In the rows, 128 means zero.
Known rows, with every step that occurs
dubo -> dibev -> rola -> gefi -> rorebid -> fodu: [164 100 192 106 111 145 160 163  65 123 147 154 143 174 157 125 144 139
 118 114 144 142 110  75 149 157  81  82 112 154  66 101  87  77  92 164
 157 145 123]
rola -> dubo -> rorebid -> gefi: [148 114 148  95 111 127 143 173 115 106 153  88 178 156 176 129 135 127
 122 154 145 170 117  63 189 150  70  71 130  98 110 127  83 101 120 161
 194 158 175]
gulat -> dubo -> dibev -> rola -> gefi: [178 101 178 143  76 132 171 155 102 109 134 158 154 158 155 122 149 120
 125 122 167 162 118  47 158 175  63  69 102 124 104 127 115 116 118 193
 155 164 135]
dubo -> rola: [170 120 154 127 124 124 137 159 129  99 156 154 130 120 145 129 117 144
 140 157 154 141 131 105 176 176 103  92 115 106 130 134  93 106 152 101
 193 115 157]
gulat -> dubo -> rola: [174 123 150 136 113 123 145 157 139  74 141 168 127 119 163 134 112 141
 145 146 163 136 138  84 181 192  91 102 117 120 138 156 103 117 156 132
 186 118 163]
rorebid -> dibev: [155 110 147 125 139 103 138 161 121 121 142 132 145 129 115 120 135 122
 126 161 148 156 120  99 155 141 115  76  97 105 138 134 113 109 153 155
 145 117 146]
rorebid -> gefi: [156 100 160 134 140 133 152 166 105 113 148 139 166 132 133 153 138 137
 105 155 147 158 115  88 179 136  87  78 128  90 124 128 104 112 156 145
 175 145 157]
gulat -> dubo -> rorebid: [157 129 133 120 119 111 151 162 125  85 134 111 149 135 167 129 123 127
 146 133 157 146 126  63 190 175  75  88 133 113 138 155  99 131 145 144
 177 124 168]
rorebid -> dibev -> rola -> dubo: [159 100 153 119 141 136 148 163 123 131 139 132 155 134 152 111 140 122
 126 150 149 179 122  66 143 158 106  65  86 121 115 122  94  95 112 180
 150 150 153]
gurar -> gefi -> fodu: [157  99 171 154 164 119 143 172 104 102 155 165 133 120 104 130 126 151
 154 149 165 155 123 115 183 142  79  89 111 111 137 142 126  80 163 139
 164 127 122]
rorebid -> dubo -> gurar -> gefi -> fodu: [149 101 165 138 160 119 135 156 118  81 163 133 169 160 134 162 123 156
 151 153 163 126 139  92 205 169  82  80  97  91 123 135  94  98 162 147
 175 141 117]
dubo -> gurar -> gefi -> rorebid -> dibev -> rola: [148 100 181 121 178 164 147 149  92 124 131 128 159 139 121 144 138 139
 110 171 145 123 112  50 158 150  89  70  88  96  96 144  51  81 162 183
 151 146 115]
dubo -> rorebid: [151 126 136 112 130 110 141 167 114 108 150  97 154 138 150 124 129 128
 142 145 148 150 117  83 186 160  90  79 132  97 131 132  89 119 142 113
 184 120 161]
dubo -> gefi -> rorebid -> dibev -> rola -> terum: [148  78 184 108 167 152 155 139  78 141 133 127 185 124 133 107 123 119
  96 161 125 138 109  62 159 151  88  66  93 121  72  99  85 109 139 195
 118 157 151]
gulat -> dubo -> gurar -> gefi: [157 118 155 152 148 139 153 154 119  81 134 119 160 135 135 161 133 142
 152 148 165 128 136  50 202 168  59  92  97 100 134 178  96 120 175 151
 162 144 126]
rorebid -> dubo: [157 114 138 127 138 110 143 161 119  96 162 135 162 134 166 156 121 129
 136 145 156 141 135  87 183 162  99  76 116 109 134 119 100 130 138 131
 178 128 157]
dubo -> gulat: [160 117 155 130 122 121 140 153 113  91 158 112 158 149 149 144 137 132
 132 141 142 148 134 104 177 162  76  80 133 116 123 146 118 127 129 137
 156 122 135]
gefi -> fodu: [157 107 162 139 153 106 140 170 122 100 158 163 132 129 117 123 132 152
 125 134 152 157 129 124 175 157 105  92 119 118 134 127 130  98 144 124
 159 114 146]
gulat -> dubo: [164 120 143 144 135 119 155 163 124  85 138 146 140 119 153 143 128 131
 133 131 158 150 135  74 180 166  87  94 116 125 142 152 122 131 149 145
 160 127 159]
gefi -> gurar: [158 117 129 148 130 130 154 157 128 114 155 100 150 128 134 151 139 134
 116 136 143 130 132  66 181 136  89  85  96 110 128 119 101 121 134 128
 190 126 138]
rorebid -> dibev -> rola: [160  93 154 135 153 133 150 157 111 138 131 145 149 126 128 122 136 126
 122 153 149 164 110  79 144 150 114  64  99  98 124 122  93 106 145 166
 152 136 142]
rorebid -> dubo -> rola: [167 117 146 118 118 117 134 155 131  83 165 156 147 134 178 150 105 140
 150 160 158 130 140  98 184 186 104  83 115 104 129 120  82 116 146 120
 205 122 164]
dibev -> rola -> dubo: [163 108 155 131 145 150 154 170 118 121 149 131 155 127 172 130 138 134
 126 133 150 177 127  60 163 172  90  74 104 127 112 120  94 104 103 139
 174 153 160]
gulat -> dubo -> dibev -> rola: [177  97 159 135 118 137 158 158 114 116 120 154 148 140 171 131 130 137
 142 128 164 152 109  55 153 190  75  77 113 128 116 135 102 120 138 178
 156 141 149]
gurar -> gefi: [159 110 156 148 158 132 149 168  96 109 151 140 150 110 117 144 128 134
 157 158 164 149 119  87 182 138  73  84 110 105 138 149 108  99 165 129
 169 135 131]
dibev -> rola -> gefi -> dubo -> fodu: [187  93 171 150  88 134 184 179 109 112 139 164 150 140 122 137 180 115
 141 133 147 176 133  53 184 143  69  66  96 115  72 120 108 110 108 127
 167 171 156]
gulat -> dubo -> terum: [164 104 138 136 136 125 151 161 123  91 141 146 159 143 138 162 137 125
 121 129 136 165 132  85 189 156 100  83 109 135 136 163 133 131 148 147
 163 123 157]
gurar -> gefi -> rorebid -> fodu: [152 109 164 120 181 144 148 173  73 101 145 146 134 122 138 153 117 153
 153 136 148 126 119  94 176 133  74 104 120 150 111 147  90  75 144 129
 165 120 125]
dibev -> rola -> gefi -> gurar: [163 108 156 167  99 155 180 151 106 123 156 120 158 148 130 144 162 122
  94 124 148 148 131  37 175 133  74  66  91  98 102 100  92 114 107 154
 195 168 122]
gurar -> gefi -> dubo -> fodu: [184  96 151 146 130 120 163 187 113 104 133 151 145 116 112 153 153 128
 192 161 155 155 129  75 196 129  54  82  96 122 102 156 113 101 157 116
 164 142 151]
gulat -> dubo -> rola -> gefi -> rorebid: [167 138 186 122  87 136 159 152 117  56 159 184 125 127 153 131 131 125
  98 141 157 127 149  72 177 173  78 100 115 139 108 149  99  97 126 160
 180 131 155]
dibev -> rola -> gefi -> rorebid -> dubo -> fodu: [168  98 170 118  87 141 166 167  96 108 152 164 148 148 166 150 152 109
 105 133 139 150 128  69 173 145  93  62 122 119  69 102  88  88 100 158
 180 160 155]
dubo -> rola -> terum: [165 107 159 122 129 121 142 148 125 108 159 139 145 107 157 127  96 153
 144 167 139 139 130  97 188 182  94  87 112 101 122 122 105 106 155 108
 173 134 170]
gefi -> dubo: [172 116 156 138 154 116 162 174 122  90 153 143 159 120 133 150 146 137
 146 148 155 148 138  73 187 154  76  90  98 127 119 136 106 137 139 111
 162 131 164]
gurar -> gefi -> dubo -> rola -> dibev: [165 105 166 145 161 153 155 162 126  79 155 198 132 115 128 125 114 128
 192 182 164 141 141  59 192 145  53  71  67 110 122 143  92  90 172 146
 175 133 131]
gulat -> dubo -> gurar -> gefi -> rorebid -> dibev: [147 119 171 121 158 138 144 147 116  83 126 129 152 135 124 150 132 135
 122 165 154 110 131  51 174 150  76  89  82 118 119 179  83  96 175 203
 135 132 122]
dubo -> rola -> gefi: [169 127 173 135  81 122 150 156 117  91 170 163 136 138 125 121 137 126
 123 152 158 151 141  97 181 162  92  85 106 101 118 127 106 101 131 119
 192 137 142]
dibev -> rola -> terum: [158  90 161 141 162 142 162 152 101 136 142 130 165 106 158 136 114 145
 127 146 136 161 114  65 177 170  89  68 120  98 112 107 102 116 141 131
 155 159 163]
gurar -> gefi -> rorebid -> dibev -> rola: [154  95 178 128 177 159 152 159  82 128 130 161 143 110 122 135 127 129
 122 170 154 142 104  67 143 132  89  70 103 113 107 140  73  72 157 192
 153 140 124]
dibev -> rola: [163 102 155 146 155 146 158 165 102 126 143 143 149 119 150 140 135 138
 123 137 151 161 116  74 164 165  99  75 119 105 123 120  91 115 137 123
 176 141 151]
dibev -> rola -> gefi: [163 107 175 153 114 147 170 160  93 118 154 152 156 138 129 130 155 119
 105 131 155 171 125  66 170 151  87  66 112  99 109 114 102 111 118 139
 176 163 137]

Rows
[154  87 176 136 148 118 144 170 110 104 152 166 152 143 118 139 135 153
 100 145 149 164 116 117 178 143  96  84 129  98 122 118 123  93 157 155
 168 140 150]  rorebid -> gefi -> fodu
[170  95 174 123  78 125 159 154  95 118 159 147 175 173 169 136 143 117
 131 136 164 154 118  60 161 172  78  51 103 105  94  91  92 114 106 180
 174 166 133]  rorebid -> dubo -> dibev -> rola -> gefi
[159 102 155 155  97 139 172 146 109 135 145 121 157 152 110 127 163 110
  94 140 146 151 125  43 155 118  90  58  72  91 103 101  93 106 116 196
 174 163 114]  rorebid -> dibev -> rola -> gefi -> gurar
[152 108 163 118  93 121 158 154  98 127 140 116 161 160 125  98 149 104
 118 150 151 172 111  58 161 144  92  51 107  79 105 116  80 102 123 181
 170 157 137]  dubo -> rorebid -> dibev -> rola -> gefi
[171 108 172 134 111 121 171 169 108  86 171 149 181 161 101 158 174 111
 115 142 136 175 145  74 202 128  77  71  81 129 101 137 130 134 122 132
 169 153 150]  rola -> gefi -> dubo -> terum
[168 115 153 102 106 111 136 171 127 118 157 114 155 151 166 113 136 131
 151 144 154 163 123  84 156 169  82  78  93 144 116 125 115 100 107 151
 155 131 154]  rola -> dubo -> dibev
[156 107 166 138 159 172 151 161 111 115 145 103 174 145 153 146 142 142
 144 150 154 157 129  35 185 174  63  70  85 102 104 143  67  94 127 146
 179 173 127]  dibev -> rola -> dubo -> gurar -> gefi
[152 100 161 123 121 109 149 166 120  79 133 142 154 154 153 131 125 146
 118 135 155 157 117  84 194 162  72  88 147  98 122 138 110 107 157 186
 177 141 166]  gulat -> dubo -> rorebid -> gefi -> fodu
[152 122 172  98 142 148 144 165  99  97 163 115 171 136 153 116 146 113
 104 139 141 142 138  72 175 153  75  91  97 162  87 124  96 112  99 151
 153 135 158]  rola -> dubo -> gefi -> rorebid
[159 125 154 114 113 125 138 158 127  86 167  95 163 155 175 134 140 129
 136 137 140 162 145  88 175 167  68  80 117 139 114 148 119 116  96 153
 157 136 145]  rola -> dubo -> gulat
[149 118 185 115 121 156 163 144  95  88 167 129 182 170 171 168 149 126
  75 137 143 121 141  37 185 173  89  64 103 100  77 105  54 113 105 160
 182 169 137]  dibev -> rola -> gefi -> rorebid -> dubo -> gurar
[150  81 183 124 183 154 157 145  79 138 131 148 161  99 133 131 107 139
 125 181 139 141 103  60 154 137  79  64 101 108  99 128  84  73 160 200
 131 160 137]  gurar -> gefi -> rorebid -> dibev -> rola -> terum
[158 105 175 106 148 140 141 144 101  82 164 156 159 102 182 159  76 150
 153 187 147 106 131  77 194 174  67  83 114 115 106 126  75  84 160 155
 186 146 158]  gurar -> gefi -> rorebid -> dubo -> rola -> terum
[158 104 140 121 126 122 154 153 119 112 112 124 151 142 163 114 126 119
 138 143 155 158 110  46 160 174  92  68 116 100 125 143  80 119 147 197
 160 138 156]  gulat -> dubo -> rorebid -> dibev -> rola
[148 123 135  87 113  99 132 166 134 114 147  84 157 152 155  95 131 114
 146 159 147 167 123  75 164 154  97  68  97 114 125 137  91  98 118 171
 161 130 163]  rola -> dubo -> rorebid -> dibev
[142 122 175  95 156 141 133 155 118 100 150 102 163 145 131 133 140 132
 120 176 144 127 134  57 167 143  80  80  71 124 102 157  75  73 137 188
 144 140 126]  rola -> dubo -> gurar -> gefi -> rorebid -> dibev
[162 110 153 144 130 130 155 155 107  88 135 130 168 136 135 126 139 112
 132 125 159 144 134  67 188 167  70  94 106 132 120 143 119 149 146 156
 149 134 151]  gulat -> dubo -> gefi
[172 119 186 147  82 108 152 155 133  56 159 201 119 143 127 113 131 140
 123 130 167 154 151 104 186 181  86  98 108 123 124 141 135  92 135 160
 177 131 142]  gulat -> dubo -> rola -> gefi -> fodu
[147  89 149 107 142 119 150 144 105 145 130  95 171 131 156 104 109 128
 139 166 132 161 100  59 167 166  94  53 114  81 107 109  79 107 145 172
 149 153 161]  dubo -> rorebid -> dibev -> rola -> terum
[159 100 172 142 109 131 164 153  98 131 146 152 155 148 110 112 155 109
 103 147 153 173 118  70 150 136 101  57  92  92 111 114 104 102 126 181
 150 158 127]  rorebid -> dibev -> rola -> gefi
[163 115 140 103 147 107 155 180 106  85 142 102 157 156 159 140 131 146
 184 127 146 143 129  69 201 163  66  96 115 138 102 132  81 127 125 100
 176 125 162]  gefi -> dubo -> rorebid -> fodu
[175  90 194 146  84 119 165 157 109 101 140 189 139 167 138 108 148 137
 121 114 171 166 121  75 158 180  71  76 105 129 102 119 134  94 116 203
 148 156 128]  gulat -> dubo -> dibev -> rola -> gefi -> fodu
[157 109 139 147 125 139 153 152 106 117 153  88 175 146 117 132 151 116
 118 132 144 124 133  61 191 133  71  86  84 115 105 111  98 142 131 137
 178 135 130]  dubo -> gefi -> gurar
[155 107 169 158 156 124 144 157 123  70 140 146 146 144 118 149 132 160
 147 139 165 134 140  78 203 172  68  98  98 107 133 168 115  99 172 161
 156 137 120]  gulat -> dubo -> gurar -> gefi -> fodu
[172  83 164 132 122 132 163 145 112 125 122 138 164 127 185 128 109 145
 149 138 150 150 108  47 164 197  66  69 109 125 108 121 115 121 141 186
 137 159 162]  gulat -> dubo -> dibev -> rola -> terum
[166 106 145 108 111  98 135 160 118 110 157 130 166 159 176 141 122 133
 154 149 160 134 119  92 167 171  89  69 106 118 122 110 103 122 135 154
 168 126 151]  rorebid -> dubo -> dibev
[164  94 149 121 146 157 151 169 114 126 155 130 171 153 162 146 145 127
 115 132 126 194 124  71 172 159 104  62  98 136 106 130 106 109 103 142
 179 153 158]  dibev -> rola -> dubo -> terum
[153 100 157 106 125 156 155 171 106 123 140  97 181 153 187 131 136 132
 116 147 144 180 107  40 178 163  69  60 135  92  95 114  62  99 112 170
 201 179 172]  dibev -> rola -> dubo -> rorebid -> gefi
[156 104 129 138 119 132 150 146 111 102 161  91 193 159 150 154 138 111
 126 134 148 112 141  54 200 145  71  77  86 112 104  95  88 152 125 156
 188 144 136]  rorebid -> dubo -> gefi -> gurar
[151 116 174 114 154 144 145 161  86 102 154 132 165 131 128 125 140 116
 101 141 142 126 125  87 177 146  82  92 112 141  95 122  93 122 131 135
 151 122 150]  dubo -> gefi -> rorebid
[170  86 197 137  94 119 157 162  97 123 155 173 143 168 121 101 153 138
 118 126 161 170 114  96 154 166  86  66 102 115  94  97 124  83 110 173
 156 152 121]  dubo -> dibev -> rola -> gefi -> fodu
[171 122 177 144 112 116 176 170 113  80 166 152 166 137 113 140 166 115
 128 143 160 158 148  62 192 141  63  81  85 121 108 130 116 132 119 127
 162 154 150]  rola -> gefi -> dubo
[169 128 154 148  68 132 158 147 131  96 172 128 140 145 129 133 144 126
 111 145 151 128 148  68 187 144  79  85  86  99 112 114  94 103 122 133
 214 143 131]  dubo -> rola -> gefi -> gurar
[171 109 165 150 168 131 164 176 106  89 150 149 161 110 117 155 139 135
 175 164 170 146 132  63 194 139  47  87  91 120 123 154 101 119 161 128
 165 144 142]  gurar -> gefi -> dubo
[166  94 157  94 121 138 146 174 124 139 128 144 130 132 157 112 150 117
 116 149 126 167 117  75 137 144 113  68  96 142  79 127  91  62  99 182
 145 139 165]  gefi -> rorebid -> dibev -> rola -> dubo -> fodu
[164 135 191 114  98 137 148 156 106  81 174 173 129 130 138 126 133 128
  95 155 149 130 140  93 172 158  93  92 112 124 101 128  91  86 123 130
 189 130 149]  dubo -> rola -> gefi -> rorebid
[149 110 172 116 166 131 142 161  93 111 141 149 141 110 110 132 127 127
 128 176 153 131 114  89 154 120  88  82  98 121 123 151  93  76 165 182
 143 123 128]  gurar -> gefi -> rorebid -> dibev
[165  98 170  94 134 141 146 157  96 115 148 156 163 151 198 150 120 137
 119 145 151 124 110  66 148 180  91  64 119 134  88  97  68 106 118 176
 170 138 153]  gefi -> rorebid -> dubo -> dibev -> rola
[156 107 180 109 154 175 154 162  90 112 151 130 174 136 165 117 147 118
  99 132 140 152 126  51 165 164  74  80 102 155  71 107  76 108  89 161
 159 155 157]  dibev -> rola -> dubo -> gefi -> rorebid
